Each row comes from the steps of one path. Every step used is in the known rows, and no mark comes twice. Write the path behind each row, first mark first.
Known rows:
kuvegi > nedam > mekef: [ 0.06  0.04 -3.69  2.89  1.70  2.25 -3.46  1.59  3.39  4.24 -0.93 -4.23
  2.86  1.79  2.71 -1.65  0.12 -1.27  0.89 -2.68  2.07 -1.38 -3.92  0.44
 -1.28]
zofo > rezo > lifo: [-1.38  1.65  2.35 -2.71 -0.74 -3.77  2.88  0.26  0.48  1.45  2.03  3.91
 -0.86  2.12 -0.40  3.74  1.60  1.10 -4.70 -2.39  0.90 -1.78  1.15  0.52
  5.17]
niki > nedam > datu: [ 2.18 -1.31  0.06  3.09  2.31  3.46 -2.74 -0.70  0.78  2.87 -1.75 -2.38
  0.48  0.83  1.31 -3.02 -0.26  0.98  4.20 -0.20  0.49 -1.82  0.16  0.24
 -5.11]
mekef > nedam > rezo > zofo: [ 1.22  0.40  0.97 -2.96  0.55  1.73  0.64  1.77  0.63  1.48  1.41 -1.42
 -0.70  1.72 -1.89  0.82 -3.82  0.22  1.70  0.38 -4.46  0.99 -0.06  0.59
 -0.28]
mekef > nedam > kuvegi: [-0.20 -0.40 -1.66 -3.32 -3.11  5.14 -2.22  1.05 -0.83  5.05  0.88 -1.05
  0.18 -0.36  0.35 -3.64 -0.69 -0.68  1.19  0.51  0.41 -4.31 -1.36  0.80
 -2.54]
lifo > rezo: [-0.33  0.17 -0.39 -2.48  2.52 -2.42  1.74  1.97  2.05  0.82  1.54 -3.04
 -0.58  3.22 -1.80  2.57 -0.25  1.50 -4.19  0.05 -1.51  0.68 -0.34 -0.12
  0.52]
zofo > rezo > lifo > datu > nedam > sulake: [-0.23  1.00  2.46 -1.86 -3.17 -3.11  3.17 -1.60 -0.74 -1.43  1.14  5.13
 -1.41 -0.47 -1.59  1.47  1.12  0.36 -2.82 -1.80  2.04 -0.55  1.39 -0.16
  4.71]
rezo > lifo > mekef > nedam: [-2.16  0.63  1.42 -2.13 -4.02 -3.12  1.35 -2.46 -1.93 -3.47 -0.28  4.23
 -0.23 -2.02 -1.38  0.69  0.66 -0.22 -1.51 -0.06  3.27 -0.67  0.60  0.38
  3.14]
niki > nedam > datu > lifo: [ 1.62 -0.91  0.77  4.13  2.37  2.82 -2.89 -1.32 -0.45  0.72 -2.12 -2.01
  0.13  0.19  0.40 -3.34 -0.64  0.38  3.59  0.92  0.93 -0.06 -0.08 -0.03
 -4.98]
mekef > nedam > datu > lifo: [ 0.13  0.61  1.22 -0.26  2.62  2.39 -2.49 -0.82 -1.30 -0.05 -0.53 -1.86
 -0.40 -0.92 -0.41 -2.91 -2.55 -0.59  3.11  1.63  0.73  0.51 -0.58 -0.16
 -2.73]
rezo > lifo > mekef: [-2.18  0.65  1.05 -0.99 -2.00 -4.71  1.01 -1.51 -1.14 -3.56  0.15  3.29
  0.16 -1.45 -0.21  2.28  2.12  0.45 -2.82  0.21  2.73 -0.63  0.75  0.12
  3.56]
nedam > rezo: [ 1.59  0.69 -1.37  1.71  6.32 -0.51 -0.40  4.18  2.65 -0.05  1.73 -5.08
  0.47  2.86  1.72  4.02 -1.33  1.80  0.80  3.75 -7.17  0.17  0.09 -0.47
 -0.47]
niki > nedam: [ 1.30 -2.00 -1.65  0.41 -1.19  3.63 -1.19  0.47 -0.04  4.30 -1.70 -1.31
  0.43  1.24  0.48 -2.19  0.05 -0.16  1.28 -0.40 -0.52 -2.13 -0.39  0.67
 -3.74]
sulake > nedam: [ 1.75 -1.54 -2.22 -1.08  2.50  2.86  0.96  3.52  2.88  5.21 -1.63 -3.45
  1.51  3.37  1.80  1.86  3.20 -1.37 -1.24 -0.49 -3.98 -0.81 -1.26  1.75
 -5.08]
mekef > nedam: [-0.26 -0.55 -1.06 -3.91 -1.06  3.19 -0.72  0.90 -0.84  3.48 -0.08 -1.06
 -0.08  0.17 -0.39 -1.76 -1.95 -1.19  0.85  0.29 -0.91 -1.60 -0.91  0.58
 -1.39]
sulake > nedam > niki: [ 1.95 -1.30 -2.48 -0.10  0.04  4.93 -0.74  3.09  2.01  4.75 -2.23 -4.47
  1.70  1.52  2.09  0.28  3.22 -1.77  0.10 -2.22 -0.70 -0.93 -1.00  0.80
 -6.29]
rezo > zofo: [-0.07 -0.32  1.31 -4.37  1.82 -2.23  0.21  2.27  1.28  3.42  2.45 -0.85
 -0.07  1.75 -0.61  2.90  0.47  1.00 -4.02 -2.97 -2.10  1.82  0.20  0.81
  1.86]
zofo > rezo > lifo > mekef > nedam > datu: [-1.26  1.99  3.33 -1.18 -1.59 -4.20  2.95 -2.55 -0.01 -1.55  1.47  5.66
 -0.93  0.14 -1.40  2.17  0.67  0.78 -2.25 -2.47  2.72 -1.00  1.70  0.21
  5.18]
rezo > lifo > mekef > nedam > datu: [-1.71  1.03  2.22 -0.84 -2.27 -3.27  0.59 -3.01 -1.55 -4.12 -0.31  3.68
 -0.23 -2.20 -0.97  0.33  0.58  0.33 -0.04 -0.01  3.83 -0.52  0.87  0.14
  2.42]
zofo > rezo > lifo > datu > nedam: [-1.49  1.49  2.71 -1.22 -1.49 -3.95  3.61 -2.14 -0.61 -1.58  0.93  6.29
 -1.47 -0.19 -1.31  2.35  0.99  0.37 -3.04 -2.38  1.50  0.48  1.71  0.08
  5.79]
sulake > nedam > mekef: [ 0.54 -0.79 -2.44  1.27  4.43  2.91 -0.63  2.88  3.89  2.41 -0.92 -3.69
  1.98  2.75  2.42  1.26  1.21 -1.42  0.78 -0.48 -2.83  0.89 -1.15  0.96
 -4.04]
niki > nedam > kuvegi: [ 1.25 -1.88 -2.12  0.94 -3.25  5.51 -2.69  0.61 -0.09  5.98 -0.84 -1.17
  0.66  0.83  1.19 -4.05  1.22  0.31  1.66 -0.17  0.65 -4.75 -0.82  0.89
 -4.85]
rezo > lifo: [-1.71  0.62  0.99 -2.33 -0.51 -2.59  0.17  0.67 -0.65 -0.18  0.54  1.12
 -0.07  0.59  0.72  2.29  1.79  1.05 -3.00  0.00  1.39 -1.67  0.31  0.44
  2.21]
datu > nedam > mekef: [-1.98 -0.52 -1.81  1.66  0.66  3.02 -1.25  0.00 -0.28  0.06  0.44 -1.43
  0.26 -0.42  1.88 -3.14 -2.83 -1.34  2.84 -1.33  0.78  3.32 -0.50 -1.35
 -0.42]

Which path is each row?
[ 0.00 -1.26 -1.81  2.85  0.87  3.59 -2.74 -0.17  0.96  1.63 -0.97 -1.33
  0.87  0.65  1.07 -2.88 -1.97 -0.30  3.27 -0.38  0.52 -0.31 -0.32 -0.08
 -2.75]	niki > nedam > mekef
[-1.23  0.69  0.11  1.94  0.90 -2.20  0.06 -1.16 -2.25 -5.50 -0.48  0.14
 -0.30 -2.06 -2.02  0.05 -1.66 -1.61 -0.67  4.15 -0.49  3.60 -0.61 -0.77
  0.80]	datu > lifo > mekef > nedam > rezo
[ 3.98 -1.75 -4.01 -0.67 -3.48  4.06 -2.65  3.36  2.22  7.44 -1.32 -6.56
  2.59  1.80  1.44 -2.77  2.45 -1.14 -0.66 -1.55  2.08 -4.88 -4.82  0.77
 -4.51]	kuvegi > nedam > sulake
[-1.80  0.56  1.47  0.16 -2.55 -1.89  0.27 -2.90 -2.69 -4.75 -1.27  3.98
 -0.88 -3.60 -0.51 -0.52  1.01 -0.16  0.00 -0.76  3.85  1.51  1.18 -0.64
  2.53]	rezo > lifo > datu > nedam > niki
[-0.11  1.12  1.34  4.63  7.21 -2.72 -3.19 -1.40  0.00 -4.43 -0.10 -2.60
  0.46 -1.84  1.39 -0.24  0.26  0.80  1.51  2.94  1.32  2.35  0.22 -1.22
 -1.32]	nedam > datu > lifo > mekef
[-0.60 -1.00 -1.81  0.30 -3.66  5.01 -1.39  0.19 -2.14  2.38 -0.90 -2.20
  0.03 -1.70  1.52 -4.12 -0.76 -1.67  2.17 -2.98  2.89  1.61 -0.43 -1.51
 -2.55]	datu > nedam > niki
[-0.30  0.03 -0.26  0.68  0.47 -0.99 -0.69 -2.52 -0.40 -2.46 -0.34  0.67
  0.54 -2.78 -0.32 -1.50 -0.80 -0.70  2.30  0.85  1.48  0.34  0.27 -0.33
 -0.21]	lifo > mekef > nedam > datu
[-1.44  1.59  2.57 -0.76 -2.59 -3.01  2.70 -2.37 -1.03 -1.86  0.69  5.90
 -1.38 -1.04 -1.21  1.56  1.03  0.15 -2.43 -3.27  3.13  0.45  1.79 -0.40
  5.27]	zofo > rezo > lifo > datu > nedam > niki
[-1.29  1.74  2.54 -1.57  0.07 -5.01  3.03 -1.41  0.18 -1.50  1.33  5.70
 -1.17  0.20 -1.04  3.67  1.66  0.91 -3.98 -1.62  0.91 -0.68  1.74  0.31
  6.13]	zofo > rezo > lifo > datu
[-0.48 -0.79 -1.18  1.44  1.80 -0.44 -0.01 -2.11 -1.38 -2.99 -1.36  1.80
 -0.50 -3.41  0.15 -1.39 -0.20 -1.15  1.45  0.96 -0.88  3.14  0.51 -0.83
  0.66]	lifo > datu > nedam
[-0.76 -1.11 -2.07 -0.19 -3.34  4.88 -1.20  0.78 -1.29  4.40  0.63 -1.31
  0.05 -0.24  2.04 -4.38  0.34 -0.70  1.16 -1.04  0.86 -1.15 -1.01 -0.39
 -2.59]	datu > nedam > kuvegi
[ 1.95 -2.25 -2.10 -1.84 -4.73  4.83 -0.43  1.73 -1.51  3.20  0.07 -3.86
 -0.02 -0.48  0.67 -4.29 -0.45 -1.26  1.34 -0.15  0.81 -0.25 -1.32 -1.01
 -3.53]	datu > nedam > sulake
[ 1.84 -0.62  0.30  2.36 -0.78  1.99  0.21  0.54  0.41  0.52 -1.19 -0.67
 -0.20  2.18 -0.45  0.11 -1.22  1.18  2.66  1.24 -2.50 -1.26  0.52  0.51
 -2.39]	niki > nedam > rezo > lifo
[ 1.67 -0.61  0.32  3.08 -1.47  0.89  0.67 -0.53  0.21 -1.16 -1.34  0.39
 -0.07  1.21 -0.85  0.02 -1.07  0.94  2.73  1.34 -1.80 -0.79  0.74  0.34
 -1.67]	niki > nedam > rezo > lifo > mekef
[-1.70  1.64  2.59 -2.56 -3.21 -4.14  3.76 -1.92 -0.36 -0.84  1.51  6.16
 -0.97  0.28 -1.82  2.56  0.74  0.25 -3.64 -2.42  2.27 -1.07  1.35  0.47
  5.89]	zofo > rezo > lifo > mekef > nedam
[ 0.65  1.62  1.06  2.36  4.51 -3.58  0.73  1.17  1.17 -5.20  0.82 -0.35
 -0.42  0.46  0.06  4.63 -0.73  2.18  0.74  3.86 -4.73  0.97  1.34 -0.39
  2.35]	nedam > rezo > lifo > datu
[ 1.78  0.86  1.01 -0.21  5.40 -2.04  0.63  3.92  2.95  0.19  2.89 -3.49
 -0.14  3.33 -0.21  5.11 -1.70  2.30 -0.68  1.03 -7.21  2.34  0.65  0.10
  1.22]	nedam > rezo > zofo
[ 0.22  1.49  0.76  2.19  2.68 -3.86  1.25  1.26  1.23 -4.67  1.31 -0.63
  0.05  1.04  0.15  4.61 -0.58  1.91  0.20  3.29 -3.76  0.67  1.08 -0.38
  2.39]	nedam > rezo > lifo > mekef
[ 0.48 -0.14  0.32  2.18  2.84 -1.46  1.03 -1.50 -0.40 -4.36 -0.34  1.56
 -0.94 -2.33 -0.93  0.37 -1.50 -0.23  2.09  1.03 -3.33  4.97  1.19 -0.83
  1.52]	lifo > datu > nedam > rezo > zofo
[-0.56 -0.07  1.35 -0.82 -3.14 -2.04  0.74 -2.13 -2.41 -4.31 -0.82  3.13
 -0.88 -3.01 -1.01 -0.51  1.17  0.02 -0.39  0.57  2.80  0.56  0.74 -0.40
  2.00]	rezo > lifo > datu > nedam > sulake
[-0.49 -0.69 -1.51  1.86  0.37  0.89 -1.06 -2.00 -1.41 -1.87 -0.74  1.81
 -0.31 -3.63  0.66 -2.74  0.65 -0.78  1.64  1.20  0.09  1.16  0.31 -0.68
 -0.08]	lifo > datu > nedam > kuvegi
[-1.43  0.76  0.68 -0.15  2.85 -3.08  0.62  1.00 -0.76 -2.91  0.52 -2.31
 -0.92  1.35 -2.44  1.57 -0.67 -0.06 -4.77  2.71 -0.26  3.61 -0.91 -0.64
  0.45]	datu > lifo > rezo
[ 1.01 -1.23 -1.80 -1.91 -4.35  0.36 -0.02 -0.98 -1.09 -1.11 -0.05 -0.26
  0.63 -2.92 -1.35 -2.12 -0.36 -1.51  0.61  1.47  1.65 -1.30 -0.69 -0.35
 -0.71]	lifo > mekef > nedam > sulake
